What can hang from each mark
z322: z471 z765
z471: z270 z301
z765: z322
z262: z301 z322
z799: z262
z591: z270 z322
z301: z262 z471 z765
z270: z262 z591 z765

Each row was made from one small tree. The marks that hang from a mark follow it in brackets, in the order of their numbers. Every link used is in the known rows. Write each row's tree.
Known rows
z591{z270{z262 z765}}: [ 43  28  31 -26 -40 -17  43  -6 -22  -8 -20 -11 -16 -18 -24  13 -16 -42
   3 -17  -5  30 -34 -10  -2]
z471{z270{z262} z301{z765}}: [ -7   9 -17   7  38  11  31  -9  13 -14 -17  28 -22 -13 -25  36 -48  14
 -26 -46  -1  29 -41 -23  10]
z301{z262{z322} z471{z270{z591}} z765}: [-14 -19 -40  22  31  54 -21   9 -16   4 -39  26 -24  18 -35   4  29  32
 -22  10  25  22  11 -43 -47]
z301{z262{z322{z471{z270}}}}: [  3 -40 -11  -1  14   5  -4  12  -6 -38 -14  -1  -3  -6   8 -10  39  21
  12  31  25  13  21   5 -12]
z270{z262{z322} z591 z765}: [ 10   4  50 -48 -37  -4  29  56 -37   4  -8  15  -5 -33   5 -39  14 -60
  44  19 -17 -23 -31  20  -5]
z262{z301{z765}}: [ -3 -11 -27  27  38 -19 -18 -15  15 -14  59 -18  20   9   0  22 -31  58
 -22 -40  26 -21 -23  -2  30]
z591{z270 z322}: [ 57  -8  21 -17 -14 -30 -16  17 -23  28 -35 -76   5  -4 -18 -25  -2  -7
 -12 -15  29  13  17  -7  16]
z301{z262{z322{z471}} z765}: [  1 -18 -22  14   6  46 -17 -24  -1 -42   8  10  24  -1  -3 -12  31  28
 -15  -3  35  13  28 -19  14]
z322{z471}: [-31   7   3  37 -12 -36 -15 -27  13   2  18 -13  -3   5  19   4   2   5
   8  18   8  13 -16  33  -2]
z270{z591 z765{z322{z471}}}: [ -3  40  19 -22 -53 -11 -30  28 -31  15  -7 -20  -2  16   8 -45  33 -62
  29  17  -4 -22 -34  16   9]
z262{z301{z765{z322{z471}}}}: [-19   3 -22  14  17  -7 -33 -19  18   1  59 -17  23  18  13  14 -20  46
 -25 -24  14 -27  -1  -3  32]
z322{z471{z270} z765}: [-27  20 -37  58 -24 -17 -21 -77  20 -25 -32  10 -12   6  -5  36  -8 -31
  11  19 -21  41   5  -1 -18]
z799{z262{z322{z471{z270{z591} z301{z765}}}}}: [  0 -14  -1  -2   3  23  28  14  20  15  -6  16 -10 -18   4 -20  18   3
   6  22  -2  -2   2   5 -13]
z799{z262{z322}}: [ 27 -19  17 -28 -11   0  32  32  12 -16  20 -10  -1 -26   3 -18  20  27
  21  21  41  -8 -12  15   1]
z262{z301 z322{z471{z270{z591}} z765}}: [-28 -48 -30  29  28 -25 -46 -12  27  16   3  -4 -13 -12  26   3   6   5
   0  48 -48 -29  59  -1  -2]
z799{z262{z301{z765}}}: [ 18   1 -14   6  20  12  45  -6  24 -18  46  16  21   1  -4  18 -16  48
  -4 -32  26 -11 -31   6   2]
z765{z322{z471}}: [-25  30  18 -26 -44 -10 -37   3   2   1  25 -39   2  14  20 -12  11   2
  13  21  29  -9  -3  19  19]
z765{z322{z471{z270{z262{z301} z591}}}}: [-39  20  11 -31 -34  -3 -16  19  -7  20   5 -17  -8  12  19  -4   0 -11
  13  22   6 -12  -8  15  -9]
z270{z262{z301{z471}}}: [-22  -5  21  -6  28 -16  47  10  11  -4  43  28  -1  -4   8  43 -41  39
   7 -19  -6 -10 -29  24 -20]
z799{z262{z301{z471}}}: [  6  -7  -8  11  33  -3  47   9  28   0  43  24  -2  11   0  27 -12  55
   2 -11   8 -11 -27  14 -24]
z270{z262 z591}: [-17  -1  46 -37 -11   3  66  52 -28  -6  -8  -7  -2 -24  -2 -11 -10 -18
  54 -13   8  -6 -64  43 -36]
z322{z471{z270{z262} z301} z765}: [-34  22 -25  52  14   5  17 -75  42 -24 -34  47 -16  -2   2  48 -27 -33
   2   0 -67  39  17  -2 -11]
z270{z262{z301 z322{z471}} z591 z765}: [-15 -11  35 -21  -9  -8  22  38 -15  32   7  40   1 -21  30 -28   5 -51
  26  24 -62 -43   1  23 -10]

Write each row's tree
[ 22 -21 -21  -4  11  45 -13  -5 -10 -56  10  -5  25  -7 -16 -13  28  40
  -9 -17  57   9  15 -23  23]  z301{z262{z322} z765}
[ -9  20 -26  -6 -17  66  -9 -14 -17 -36 -14   7  24  25 -13  -8  26   4
  -9 -21  38  19   0 -23  -4]  z301{z262 z765{z322{z471{z270{z591}}}}}
[-26  -8  25  -6  15  15  35  28 -14  45   4  17  33  -3  20 -21 -22 -13
  10 -26 -30 -30   3  29 -20]  z270{z262{z301{z765}} z591{z322{z471}}}
[-26  24 -21  62  24  -2  -8 -82  53 -33  -5  21  -1   7  11  33  -9 -15
   4  -5 -60  20  28   8  19]  z322{z471{z301} z765}
[  6 -31 -21   8  10  17  -5 -12   2 -57 -22   9   0  -6   3   0  37   8
  16  26   8  19  36  -4 -10]  z301{z262{z322{z471{z270} z765}}}
[ -8  14 -32  37  33  53   1 -32   2 -32   8  35   6  36 -33  31  10  57
 -28 -31  36  31  -9 -29 -24]  z301{z262 z471 z765}
[ 49  -2  43 -38 -21 -15  26  20 -27  27 -33 -45  11 -16 -14 -14 -18 -18
  -5 -21  13  15  15   0   5]  z591{z270{z262} z322}
[-24 -53 -15  19  25 -43 -50  20  10  41  17  -9 -16  -8  35 -16  10   9
  -9  54 -30 -40  37   6   3]  z262{z301 z322{z471{z270{z591 z765}}}}
[-26 -31  -6  14  14 -13 -44  12  13  28 -13 -15 -25 -19  14 -27  17  -1
  -6  42 -12  -9  27  -1  12]  z262{z322{z471{z270{z591} z301{z765}}}}
[ -4  24 -18  -6 -15  62 -12 -29  -8 -49  13   5  33  25  -8  -2  23  21
 -14 -26  45  16   9 -19  17]  z301{z262 z765{z322{z471}}}
[ 13  40   5 -13 -27  -5 -28 -11  -2 -22  18   7   6  19  11 -11  20 -27
  -2   1  -1  -3  -8  -2  43]  z270{z765{z322{z471{z301{z262}}}}}
[  9  27  43 -33 -36  -7  50  38 -39  -8  -8  23   2 -17  -4 -18  -2 -61
  46 -14 -12  -6 -68  25 -15]  z270{z262 z591 z765}
[ 44  -7  26 -24  -2  -5  20   7 -16  35 -15 -32  23 -10 -13  -5 -30  -4
 -25 -37   0   4  27 -12  12]  z591{z270{z262{z301{z765}}} z322}
[ 38  23  35  -2 -14 -11  15 -18  -6  48 -37   5   8  -2   4 -17 -15 -60
 -28 -14 -55  18  44  -8  20]  z591{z270{z262 z765} z322{z471{z301}}}
[-27   3 -37  21  33  -6 -39  -9  15  22  35  -1  -9  32  -9  38 -29  58
 -40 -18  14 -16 -10 -24  -2]  z262{z301{z471{z270} z765{z322}}}
[ 61   6   5  -6 -19 -13 -16 -20 -14   2 -47 -62  10  -5 -26  -9  -3 -25
  -5 -21   5  21  39 -21  20]  z591{z270 z322{z765}}
[ 33  11   3  20 -26 -12 -22 -46   2  25 -50 -44  12   4 -10  -9   1 -42
 -13  -1 -26  27  61 -12   8]  z591{z270 z322{z471 z765}}
[-13  34  36 -46 -16   9  29  49 -24  27  15  37  -1  13  10  -7  -7 -39
  21  -5 -42 -40 -30  12 -18]  z270{z262{z301{z471}} z591 z765{z322}}
[-13 -28  -3  13   7 -34 -48   6  17  19  -3 -11 -29 -18  20 -18  17  -4
  -8  51 -13  -6  26   1  24]  z262{z322{z471{z270{z765} z301}}}
[  9 -12 -16   3  -8 -25 -19  31 -32   5 -55 -40 -18  -2 -22 -14   1 -19
  23   1  31  14 -39   3 -23]  z471{z270{z591{z322{z765}}}}
[ 62   6  31 -27 -15 -23  16   8 -25  32 -18 -19  20  -5  -8 -11 -22 -35
 -21 -27 -17   0  23 -12  21]  z591{z270{z262{z301} z765} z322}
[ 11 -26  -8  -5  24  -2  22  36  14  26  15  27 -19  -5   3  -3  13  25
   0  27  -9 -26  -1   0 -27]  z799{z262{z301{z471{z270{z591 z765}}} z322}}
[-25   9 -24  18  35  -2 -37 -12  20  17  58  -5   3  33  -2  31 -24  66
 -33 -22  13 -28  -4 -15  12]  z262{z301{z471 z765{z322}}}
[-19  39 -15   1 -41  17 -44 -28  -2  -2  16 -25   9  15 -11   1  -6   9
 -21 -12  49  11 -15 -19  25]  z301{z765{z322{z471{z270}}}}
[  9  47  13 -13 -56 -27 -41  -9 -11 -11  25 -12   5  17  10 -14  15 -32
   4  13  18  -5 -20   4  41]  z270{z765{z322{z471}}}
[ -4 -24   1 -15  43 -15  25  27  13  -5 -21  14 -39 -27  -6  20 -29  12
  -5  -3 -11  13 -20  -6   5]  z471{z270{z262{z322}} z301}
[  5   0 -32  27  26   4   3  -2 -15 -25 -28  41 -29  33 -29  35  19  24
  -9   4  19  39 -26 -19 -48]  z301{z262 z471{z270{z765}}}
[  3 -26 -18   9  12   4  23 -11  35  -5  16  26  -1 -12  15  10   6  18
   4  26 -21 -13  30   3 -13]  z799{z262{z301 z322{z471{z270} z765}}}
[-37 -28  27 -16  14  10  37  28   3  15   0  22   1 -28  26 -10  -5 -22
  38  20 -59 -35  20  30 -31]  z270{z262{z301 z322{z471 z765}} z591}
